What can hang from each mark:
k11: k279 k459
k279: k11 k888
k174: k459 k477
k888: k279
k734: k279
k295: k459 k477
k477: k295
k459: k11 k174 k295

Each row was made from one small tree. The marks that hang from a mark follow it in brackets, in the order of their numbers. Every link used is in the known rows. Write each row's tree.
Known rows:
k174{k477}: [ -6 -12  -3   7 -10   1  -9  -3 -24 -19   0   9 -19   2  22  -9 -10  14
  -3  -3  -3 -10]
k174{k459 k477{k295}}: [  0 -13  -3   7 -20  -8  -2  -1  -5 -28  -8  -1 -10  -7  18 -15  -6  14
  -3   8 -10  13]
k295{k459{k174}}: [ -8 -17  -9 -10  -9  28   0  -6 -20   1   6 -12  -6  27  18   2  -4  44
 -18   8  -9 -20]
k295{k459{k11{k279}} k477}: [ -6  16  -7  16  -3  11 -10  17  -9   0  -6  -5   3  15   0  12  19  46
 -28   5   6 -28]
k734{k279{k11}}: [  3  -1 -10  14 -23 -15   3  -4 -38 -17  17 -12  -7 -21  22   1  -2  32
 -13 -16 -11 -10]
k459{k174}: [ -6 -18 -11 -11  -3  20  -3 -15 -16 -12   1  -2  -9  12  19   0  -9  35
 -10  -6   0 -13]
k734{k279{k11{k459{k174}} k888}}: [  0   7 -16   9  -9  11   7  -1  -6  -1   2  -1   0 -14   0  -3   3  20
 -16 -12 -24  -1]
k295{k459{k11{k279} k174} k477}: [ -3  12 -12   3   8  23  -5  10   4   4 -14  -4  11  18  -4   8  23  50
 -31  11   1 -31]
k279{k11 k888}: [ -8 -10  -3  10 -28  -3  -3  -5 -21 -10   1  -3 -13 -12  20   1 -13  21
  -1 -15  -9  -3]
k279{k11{k459{k174 k295}} k888}: [-14   1  -4  16  -8  23  10  -1  -9 -10  -2   5 -11   6  -8   2  -5   7
 -14   1 -15   8]
k888{k279}: [  4 -12  -7   0 -14  13 -15  -5 -18 -29   8  -4 -10  15  29  10   7  33
  -6  -7 -10  -8]
k295{k459{k11 k174{k477}}}: [  9  -6  -6  -5   7  23   1   1  -9   6 -10   0  -1  18  14  -7  -4  33
 -17  32 -15 -33]
k888{k279{k11}}: [ 13  -7  -7   9 -20  -3 -14  -8 -24 -30  12  -6  -3  -1  27   8   7  32
  -3 -11 -14  -7]
k11{k279 k459{k174{k477} k295}}: [-19   4  -3  20  18  15   5   3  -1 -25  -8  25  -7  20 -21  -3  12  -6
 -11   3 -10   9]
k11{k459}: [-13  -5  -9  12  -5  15 -15  -3 -22  -8  16   6 -15  16   7   5  -9  23
 -11 -13   5  -4]
k174{k459{k11{k279}} k477}: [ -1  -9  -1  14   5  -7  -9   8   9 -12  -8  20  12   0   0  -3   6  11
  -6  10 -12  -3]
k459{k11{k279} k295}: [-14  -1  -1  19   6   2   8   5 -17 -19  -4   7  -6  11   2  19  -1  18
 -14  10   5  -5]
k11{k279{k888} k459}: [-24   0  -8  17  -6   9 -10   7   0  -7  -2  16  -9   9  -6   9   2   6
  -6 -21  -4  10]
k459{k11 k295}: [ -9  -7   0  14  -2  13   9   1 -27 -16   1  -2 -14  12  14  13 -10  23
 -17  17   5 -14]
k477{k295{k459{k11 k174}}}: [  8  -3 -12 -12  -3  18  13  -3 -10  -3 -14 -22  -6  13  22   6 -10  49
 -22  32  -2 -21]
k174{k459}: [-11 -22  -4   2 -19   9 -12  -2 -13 -11  13  -1  -3  11  16   0  -6  28
  -8  -5  -7   2]
k477{k295{k459{k11{k279} k174}}}: [  3   2 -13  -6   4   8  13   1  -2  -8 -18 -15   5  12   8  11   1  44
 -19  24  -3 -14]
k477{k295{k459{k174}}}: [ -3  -8 -11 -11 -15  15   9  -6 -17 -11  -5 -24 -13  16  23   0  -7  44
 -17  15  -3  -8]
k459{k11 k174}: [  3 -14 -11 -12   9  21   3 -11  -9  -4  -7   0  -2   9  19   4 -11  41
 -15  11   1 -24]
k888{k279{k11{k459}}}: [ 11   1  -9  18 -13   5 -21  -2 -18 -25  18   3  -1   7  10  10  10  27
  -7 -13 -13   0]
k888{k279{k11{k459{k295{k477}}}}}: [  1  21  -5  36 -13  17 -15  10 -15 -34  10   1  -8  10  -5  10  32  22
 -22  -7  -6   2]

Write each row's tree:
[-13  17  -6  15 -10  15  -5  22   5   8 -19  -4  -1  11  -1  10  18  37
 -26   4  -1 -23] | k295{k459{k11{k279{k888}}} k477}
[ -5  11 -11  22 -21  -1   0   5 -18  -3  10  -1 -10 -19   4   2   1  15
 -13 -18 -20   2] | k734{k279{k11{k459} k888}}
[ -3  -3  -7  -2  13   9   5   0  17  -5 -33  21   3  -1   3  -5   1   9
  -4  11 -14 -11] | k459{k11{k279{k888}} k174{k477}}
[-16  14  -3  26   5   7   3  14 -10 -20 -13   5  -7   8  -5  14  18  24
 -24   2  13 -10] | k459{k11{k279} k295{k477}}
[ -8  -6 -11  -8  10  14   7  -2  13  -2 -24   9   5   4   4   9  -1  23
  -9   3  -8 -12] | k459{k11{k279{k888}} k174}
[-12  -4  -5   8  -2   1   0   5   0  -4 -17   9  -3   0   8  13  -5  19
  -7  -2  -2  -8] | k459{k11{k279{k888}}}
[-33   5  -1  27  -5  13   3  11  -5 -15  -3  14 -17  17 -16  13   4  -5
 -12 -10  -6  18] | k11{k279{k888} k459{k295}}
[ 10   4 -11  11  -1  -3   3  -8 -10 -25 -11   4  -7 -11   4 -14  -6  14
  -6   4  -7   5] | k279{k11{k459{k174{k477{k295}}}}}
[  2  -2  -6   0  15  11   3   6  -1  -2 -16   8   8  17   0  -1   6  28
 -15  24 -14 -24] | k295{k459{k11{k279} k174{k477}}}
[ -7  -2  -8  -6   3  23   7   7   8  12 -19  -1   6  18   2  10   3  32
 -19  15 -16 -19] | k295{k459{k11{k279{k888}} k174}}
[  5  -2  -2  11   0 -17   1   8  10 -22 -21   8   6 -11   4  -4   3  12
  -5  17  -6  10] | k174{k459{k11{k279}} k477{k295}}
[-10   0  -6  19 -20   4 -10   2 -15  -3   6   4 -11  -5   6   2 -10  13
  -6 -17  -7   3] | k279{k11{k459} k888}
[ -7   5  -6   6 -15  -1  12  13  -1  -2 -23 -13  -7   2  10  13  -4  29
 -14  18  -6  -4] | k477{k295{k459{k11{k279{k888}}}}}
[ -7  -3 -10   5  -8  18  -2  -7  -4   0  -2   6  -3   0   0  -2  -8  19
  -8 -11 -14   0] | k279{k11{k459{k174}} k888}
[-11 -12  -3   7  -7   4  -4  10  16   0 -12  11  10   0   1   9   2  16
  -9   3 -13   5] | k174{k459{k11{k279{k888}}}}
[-17  -2  -5   3  10  19  19   2   7 -11 -25   8  -2  11  -4  12   0  10
 -15  15 -10  -3] | k459{k11{k279{k888}} k174 k295}
[-14  15  -3  33 -20   4  13  11 -22 -12   9  -2 -15 -10  -4   5   3   3
 -19  -6 -21   9] | k734{k279{k11{k459{k295}} k888}}
[ -3 -11  -4  -4  -6  22  -2  -3 -16  -5  -3  -1  -9  21  15 -12  -1  30
 -13  16 -18 -22] | k295{k459{k174{k477}}}
[  8   0 -10  -2  16  -7  12  -4   5 -25 -34   8   0  -7   8  -4  -2  20
  -6  18  -2  -5] | k459{k11{k279} k174{k477{k295}}}
[-11  13  -7  12  16  20   9   7   3 -18 -21   6   1  14  -9   9  22  28
 -28   8   8 -14] | k459{k11{k279} k174 k295{k477}}
[  6   4  -6  16   1  23  -2  -6 -10 -30   9   2   1  17  -1   9  16  19
 -14   4 -21   4] | k888{k279{k11{k459{k174 k295}}}}
[  4   0  -8   1 -14   5   6   6 -22  -5  -5 -25 -12   8  24  10 -14  45
 -19  26   4 -19] | k477{k295{k459{k11}}}
[  1   8 -13  23 -15  -8  -3   2 -32 -10  23  -2  -4 -14   7   2   3  25
 -16 -18 -10  -5] | k734{k279{k11{k459}}}
[ -7   8  -7   6   9  32   8   2  -7 -11 -15  -2  -8  14   2   5  11  36
 -31  17   8 -23] | k459{k11 k174 k295{k477}}
[  8   4  -4   7 -10   0   6   7 -18  -9 -14 -12 -15   3  22  -3 -11  30
 -14  34  -4 -19] | k174{k477{k295{k459{k11}}}}
[  1   7 -11  -3   1  34  -3   7  -4   8  -9 -13   0  21   8   3  13  56
 -34  18   2 -39] | k295{k459{k11 k174} k477}
[  1   5  -3  29 -12  11  -7   2 -23 -34  18   2  -8  12   2  14  13  14
 -11  -1 -15   8] | k888{k279{k11{k459{k295}}}}
[ -5  -2  -6   8  -2   4  -4  10 -15   2   1  -4   3  18   7  17   1  38
 -18  10  -2 -22] | k295{k459{k11{k279}}}
[-18  -4  -7   8   6  33   4  -4 -15 -15   8   6 -15  26  -4   5  -2  15
 -19   5  -2   2] | k11{k459{k174 k295}}
[ 14  -4 -10  -8  10   5  11 -10  -4 -19 -28   0  -9  -6  20 -10 -12  26
  -9  28  -2 -13] | k459{k11 k174{k477{k295}}}
